Each row was made from one small tree. The marks that hang from a mark follow it in brackets, in alphabetical order. Every link used is in the known rows. Write each row's tree.
Known rows
X{F}: [-0.03  0.10 -0.02 -0.05  0.19  0.05  0.01  0.03 -0.09 -0.06  0.05  0.10
  0.14 -0.02 -0.07 -0.01 -0.07  0.06  0.03  0.04  0.05 -0.11 -0.05  0.03
 -0.02]
Y{K{C D} P{V{U}}}: [ 0.28 -0.05 -0.13  0.19  0.05 -0.08 -0.17  0.02 -0.40 -0.01 -0.04  0.20
 -0.24  0.42  0.65  0.13 -0.35  0.13 -0.23 -0.01 -0.25  0.46  0.09  0.05
 -0.09]
Y{K{V}}: [ 0.07 -0.08 -0.13  0.09  0.06 -0.05 -0.04 -0.03 -0.19 -0.05  0.04  0.20
 -0.19  0.10  0.30  0.08 -0.16  0.03 -0.07 -0.09 -0.08  0.21  0.15 -0.03
 -0.16]
D{K{C V{P U{F}} Y}}: [ 0.42  0.13 -0.26  0.00 -0.10  0.01 -0.28 -0.01 -0.32  0.06 -0.03  0.23
 -0.15  0.44  0.39  0.00 -0.11  0.14 -0.20 -0.07 -0.05 -0.01  0.23  0.10
 -0.17]
K{C D V{P U{F}}}: [ 0.32 -0.01 -0.17 -0.08 -0.13  0.09 -0.24 -0.09 -0.55  0.11 -0.13  0.23
 -0.21  0.40  0.38 -0.02 -0.34  0.07 -0.24 -0.06 -0.21  0.11  0.32  0.12
  0.06]
F{U{V{P}}}: [-0.14  0.02 -0.18 -0.03 -0.27  0.10 -0.10 -0.05 -0.09  0.05  0.00  0.00
 -0.16  0.07  0.03  0.10 -0.11  0.05  0.02  0.03 -0.07  0.15  0.11  0.04
 -0.06]
K{C D V Y}: [ 0.29  0.14 -0.02  0.13 -0.20  0.06 -0.33 -0.05 -0.44  0.39 -0.13  0.34
 -0.24  0.36  0.40 -0.13 -0.31 -0.12  0.12  0.08  0.00  0.08  0.30  0.21
 -0.13]
C{K}: [-0.09  0.07  0.12  0.06  0.02 -0.02 -0.09 -0.02 -0.11  0.03  0.06  0.01
 -0.03 -0.02  0.32 -0.04 -0.11  0.10  0.05 -0.04 -0.03  0.09  0.08  0.15
 -0.05]
V{U}: [-0.10 -0.06 -0.10  0.05  0.00  0.08 -0.12  0.10 -0.10 -0.05  0.02  0.00
 -0.01  0.03  0.00  0.03 -0.05  0.11 -0.29 -0.08 -0.14  0.05  0.09 -0.14
  0.07]
U{F{X} V{K{C D Y} P}}: [ 0.16  0.04 -0.27 -0.08 -0.49  0.24 -0.15  0.02 -0.39  0.12 -0.10  0.05
 -0.19  0.11  0.51  0.09 -0.39  0.08 -0.13  0.03 -0.08  0.08  0.49  0.14
  0.06]
Y{K{C D} P{V{U{F{X}}}}}: [ 0.20 -0.09 -0.14  0.15  0.04  0.04 -0.14  0.04 -0.45 -0.01 -0.04  0.17
 -0.22  0.41  0.65  0.13 -0.39  0.13 -0.20  0.00 -0.25  0.37  0.19  0.07
 -0.06]
C{K{D Y{P{V{U{F{X}}}}}}}: [-0.06  0.10  0.12  0.14 -0.06  0.13 -0.20  0.09 -0.39  0.18  0.00  0.08
 -0.24  0.24  0.61 -0.03 -0.31  0.10 -0.01  0.02 -0.11  0.19  0.25  0.10
  0.00]
F{U X{D}}: [-0.45  0.07  0.07  0.10 -0.05  0.38 -0.05 -0.08 -0.08  0.18  0.04 -0.03
  0.05  0.11 -0.01  0.04 -0.08  0.15  0.14  0.18  0.02  0.04  0.26  0.11
  0.01]
U{F{X{D}} V{K{C Y} P}}: [ 0.15  0.10 -0.25 -0.06 -0.46  0.23 -0.11 -0.05 -0.37  0.12 -0.04  0.09
 -0.11  0.00  0.48  0.13 -0.34  0.11 -0.15  0.03 -0.02  0.12  0.43  0.15
  0.08]
U{F V}: [-0.13 -0.14 -0.22 -0.16 -0.30  0.11  0.04  0.03 -0.19 -0.05 -0.02  0.04
 -0.11 -0.22  0.14  0.12 -0.13 -0.10  0.01 -0.04  0.01  0.01  0.15 -0.02
  0.16]
V{K}: [ 0.15  0.08 -0.11 -0.01  0.00 -0.05 -0.08 -0.01  0.01  0.05 -0.02 -0.04
 -0.03 -0.01  0.21  0.06 -0.10  0.19 -0.19 -0.06 -0.06  0.14  0.12  0.01
 -0.03]
K{D}: [-0.01  0.00  0.06  0.02 -0.06  0.01 -0.04  0.03 -0.10  0.05 -0.09  0.00
 -0.06  0.17  0.19 -0.02 -0.08  0.01  0.01  0.06 -0.01  0.10  0.09 -0.04
  0.16]
C{K{V{U}}}: [-0.07  0.01  0.04  0.08  0.07  0.03 -0.18 -0.03 -0.28  0.08  0.04  0.11
 -0.20  0.04  0.34 -0.01 -0.16  0.13 -0.10 -0.12 -0.12  0.20  0.20  0.09
 -0.07]
D{K{C V Y{P}}}: [ 0.45  0.11 -0.17  0.06 -0.05 -0.06 -0.22 -0.02 -0.24  0.14 -0.06  0.24
 -0.14  0.46  0.44 -0.01 -0.07  0.09  0.00  0.02 -0.01  0.11  0.13  0.16
 -0.24]
V{P}: [ 0.30  0.09 -0.05 -0.06 -0.05 -0.07  0.02 -0.06 -0.09 -0.09 -0.01 -0.01
 -0.08  0.19  0.08  0.03 -0.05  0.08 -0.17 -0.04 -0.09  0.06 -0.02  0.00
 -0.03]
P{V{K{C D} U}}: [ 0.18  0.12 -0.09  0.18  0.11  0.00 -0.33 -0.04 -0.21  0.16 -0.06  0.08
 -0.31  0.11  0.26  0.10 -0.19  0.18 -0.36 -0.09 -0.15  0.26  0.16  0.03
  0.03]
D{K{C}}: [ 0.24  0.08 -0.12  0.01 -0.02 -0.06 -0.15 -0.02 -0.01 -0.02 -0.03  0.07
  0.09  0.27  0.25 -0.02  0.04  0.15 -0.01  0.03  0.05 -0.04  0.06  0.17
 -0.09]
D{K{C V{P} Y}}: [ 0.50  0.18 -0.17  0.05 -0.09 -0.06 -0.26 -0.05 -0.23  0.11 -0.05  0.23
 -0.16  0.46  0.38 -0.02 -0.06  0.10 -0.07 -0.02  0.01  0.03  0.16  0.18
 -0.24]

Write each row's tree
[-0.35  0.14  0.02  0.14 -0.07  0.36 -0.13 -0.04 -0.07  0.19  0.04  0.01
  0.02  0.24  0.12  0.04 -0.04  0.21  0.14  0.18  0.06  0.02  0.28  0.11
 -0.04]
F{U X{D{K{Y}}}}
[-0.01 -0.12 -0.16 -0.07  0.05  0.11 -0.08 -0.01 -0.31  0.03 -0.01  0.14
 -0.22  0.04  0.05  0.06 -0.12  0.02 -0.20 -0.14 -0.14  0.06  0.19 -0.09
  0.02]
K{V{U{F}}}
[-0.09 -0.03 -0.22 -0.07 -0.36  0.26 -0.08 -0.04 -0.27  0.11 -0.04  0.05
 -0.02 -0.16  0.37  0.13 -0.26  0.10 -0.06  0.04  0.01  0.11  0.41  0.15
  0.16]
U{F{X{D}} V{K{C}}}
[ 0.01  0.02 -0.23 -0.03 -0.42  0.26 -0.10  0.00 -0.35  0.18 -0.04  0.10
 -0.06 -0.07  0.49  0.13 -0.32  0.07 -0.04  0.06 -0.01  0.16  0.41  0.14
  0.09]
U{F{X{D}} V{K{C Y{P}}}}
[ 0.43  0.16 -0.12  0.11 -0.24  0.07 -0.40 -0.03 -0.58  0.30 -0.12  0.33
 -0.29  0.51  0.46 -0.09 -0.37  0.01 -0.20 -0.01 -0.15  0.16  0.35  0.12
 -0.11]
K{C D V{P U} Y}
[ 0.41  0.17 -0.12  0.11 -0.04 -0.08 -0.23  0.02 -0.14  0.10 -0.03  0.15
 -0.08  0.41  0.41  0.01 -0.04  0.10 -0.02  0.04  0.02  0.07  0.04  0.17
 -0.20]
D{K{C Y{P{V}}}}
[ 0.11  0.13 -0.11  0.16  0.03  0.15 -0.33  0.01 -0.32  0.22 -0.05  0.10
 -0.33  0.12  0.31  0.08 -0.27  0.13 -0.30 -0.07 -0.13  0.11  0.30  0.05
  0.01]
P{V{K{C D Y} U{F{X}}}}
[ 0.05  0.01 -0.23 -0.12 -0.35  0.21  0.01 -0.05 -0.28  0.00 -0.03  0.00
 -0.14 -0.06  0.39  0.19 -0.25  0.16 -0.22 -0.01 -0.05  0.19  0.37  0.03
  0.18]
U{F{X{D}} V{K P}}
[ 0.02  0.04 -0.12  0.10  0.16  0.13 -0.19  0.00 -0.19  0.07  0.00  0.01
 -0.33 -0.04  0.14  0.15 -0.15  0.17 -0.38 -0.13 -0.15  0.13  0.20 -0.05
  0.03]
P{V{K U{F{X}}}}
[ 0.00  0.12  0.09  0.12 -0.06  0.03 -0.20  0.08 -0.38  0.15  0.01  0.10
 -0.24  0.21  0.63 -0.01 -0.29  0.08 -0.03 -0.01 -0.11  0.21  0.18  0.07
  0.02]
C{K{D Y{P{V{U{F}}}}}}
[-0.16  0.28 -0.04 -0.02  0.20  0.08 -0.05 -0.07 -0.10 -0.01  0.11  0.19
  0.22  0.14  0.15  0.09  0.00  0.29  0.03  0.11  0.15  0.06 -0.05  0.04
  0.10]
X{D{K} F{U}}
[ 0.27  0.01 -0.19  0.04 -0.17  0.20 -0.26  0.02 -0.56  0.26 -0.04  0.32
 -0.17  0.33  0.36 -0.03 -0.37 -0.04 -0.08 -0.01 -0.18  0.04  0.33  0.17
 -0.23]
K{C V{U{F{X}}} Y{P}}
[ 0.03 -0.02 -0.19 -0.10 -0.36  0.23 -0.01 -0.05 -0.30 -0.03 -0.03  0.06
 -0.08  0.04  0.33  0.13 -0.17  0.08 -0.08  0.03  0.01  0.08  0.31  0.11
  0.16]
U{F{X{D{K{C}}}} V{P}}
[ 0.05  0.07 -0.24  0.04 -0.24  0.26 -0.33  0.13 -0.38  0.19 -0.06  0.06
 -0.02  0.21  0.48  0.00 -0.41  0.22 -0.33 -0.01 -0.17 -0.02  0.51  0.04
  0.06]
V{K{C D Y} U{F{X}}}
[ 0.17 -0.05 -0.16  0.10  0.00 -0.05 -0.14 -0.08 -0.25  0.01  0.01  0.25
 -0.09  0.15  0.36  0.03 -0.23  0.01 -0.02 -0.05 -0.07  0.15  0.19  0.15
 -0.23]
Y{K{C V}}
[-0.24 -0.17 -0.17 -0.09 -0.31  0.30  0.03  0.05 -0.21  0.00 -0.03 -0.02
 -0.11 -0.17  0.12  0.11 -0.15 -0.06  0.05  0.03  0.00 -0.03  0.32  0.03
  0.13]
U{F{X} V}
[-0.44 -0.07 -0.09  0.10 -0.25  0.39 -0.13  0.00 -0.08  0.16 -0.02 -0.07
 -0.11  0.05 -0.04  0.07 -0.12  0.07  0.16  0.15 -0.04  0.07  0.35  0.11
 -0.09]
F{U{V} X}
[ 0.22  0.07 -0.29 -0.03 -0.23  0.10 -0.28  0.13 -0.41  0.14 -0.06  0.10
 -0.03  0.26  0.60  0.04 -0.43  0.21 -0.38 -0.05 -0.23  0.11  0.36  0.01
  0.07]
V{K{C D Y{P}} U{F}}
[-0.17  0.16 -0.02  0.12 -0.10  0.34 -0.18 -0.11 -0.20  0.23  0.01  0.09
 -0.04  0.35  0.19  0.03 -0.11  0.22  0.10  0.16  0.01  0.06  0.33  0.20
 -0.11]
F{U X{D{K{C V{P} Y}}}}
[ 0.36  0.18  0.03  0.17 -0.18 -0.01 -0.27  0.02 -0.37  0.32 -0.12  0.23
 -0.18  0.43  0.50 -0.06 -0.31 -0.07  0.08  0.14 -0.05  0.16  0.11  0.21
 -0.09]
K{C D Y{P{V}}}
[ 0.39  0.13 -0.17  0.02 -0.26  0.12 -0.35 -0.02 -0.64  0.26 -0.11  0.33
 -0.28  0.47  0.48 -0.07 -0.41 -0.02 -0.18 -0.03 -0.16  0.05  0.38  0.11
 -0.05]
K{C D V{P U{F}} Y}
[ 0.27  0.20 -0.01  0.09 -0.03 -0.04 -0.12 -0.11 -0.22  0.15  0.00  0.27
  0.00  0.28  0.45  0.04 -0.03  0.14 -0.04  0.05  0.09  0.26  0.04  0.10
  0.02]
X{D{K{C V Y{P}}}}
[ 0.18 -0.03 -0.09  0.04  0.10  0.07 -0.06  0.04 -0.28  0.04 -0.06  0.00
 -0.28  0.25  0.36  0.15 -0.20  0.18 -0.29 -0.04 -0.24  0.34  0.10 -0.05
  0.03]
Y{P{V{K{D} U{F{X}}}}}
[ 0.17  0.16  0.00  0.06  0.03 -0.04 -0.10 -0.15 -0.14  0.08  0.00  0.22
  0.05  0.18  0.33  0.04  0.03  0.17 -0.05  0.03  0.10  0.21  0.04  0.11
  0.09]
X{D{K{C V}}}
[ 0.02  0.37 -0.13  0.04 -0.06  0.08 -0.19 -0.08 -0.25  0.09  0.07  0.30
  0.16  0.20  0.31  0.08 -0.13  0.24  0.03  0.14  0.15  0.12  0.05  0.16
  0.01]
X{D{K{C Y}} F{U{V{P}}}}
[-0.06 -0.14 -0.13 -0.04  0.05  0.21 -0.08  0.00 -0.32  0.04 -0.01  0.12
 -0.22  0.07  0.04  0.05 -0.12  0.04 -0.18 -0.11 -0.15  0.04  0.27 -0.06
  0.00]
K{V{U{F{X}}}}
[-0.27  0.09 -0.09  0.16 -0.30  0.35 -0.18 -0.04 -0.19  0.24 -0.01  0.07
 -0.04  0.24  0.28  0.09 -0.13  0.19  0.13  0.22  0.03  0.23  0.34  0.17
 -0.05]
F{U{V} X{D{K{C Y{P}}}}}
[-0.06  0.15  0.16  0.14 -0.11  0.01 -0.20  0.05 -0.24  0.19  0.01  0.08
 -0.13  0.14  0.52 -0.09 -0.22  0.05  0.10  0.03  0.01  0.11  0.19  0.12
 -0.01]
C{K{D Y}}
[ 0.20  0.29 -0.07  0.05  0.16  0.03 -0.15 -0.04 -0.34  0.07  0.06  0.37
  0.14  0.26  0.37  0.04 -0.12  0.24 -0.10  0.07  0.09  0.17  0.02  0.08
  0.02]
X{D{K{C V{U} Y{P}}} F}
[ 0.34  0.08 -0.25  0.00 -0.37 -0.07 -0.17 -0.06 -0.16  0.04 -0.07  0.05
 -0.16  0.03  0.34  0.11 -0.20  0.13 -0.23 -0.04 -0.08  0.32  0.20  0.11
 -0.04]
U{V{K{C} P}}
[-0.29  0.00 -0.13  0.11 -0.31  0.37 -0.18  0.04 -0.18  0.25 -0.06 -0.05
 -0.19  0.19  0.23  0.10 -0.24  0.15  0.08  0.16 -0.10  0.22  0.43  0.09
 -0.10]
F{U{V{K{D Y{P}}}} X}
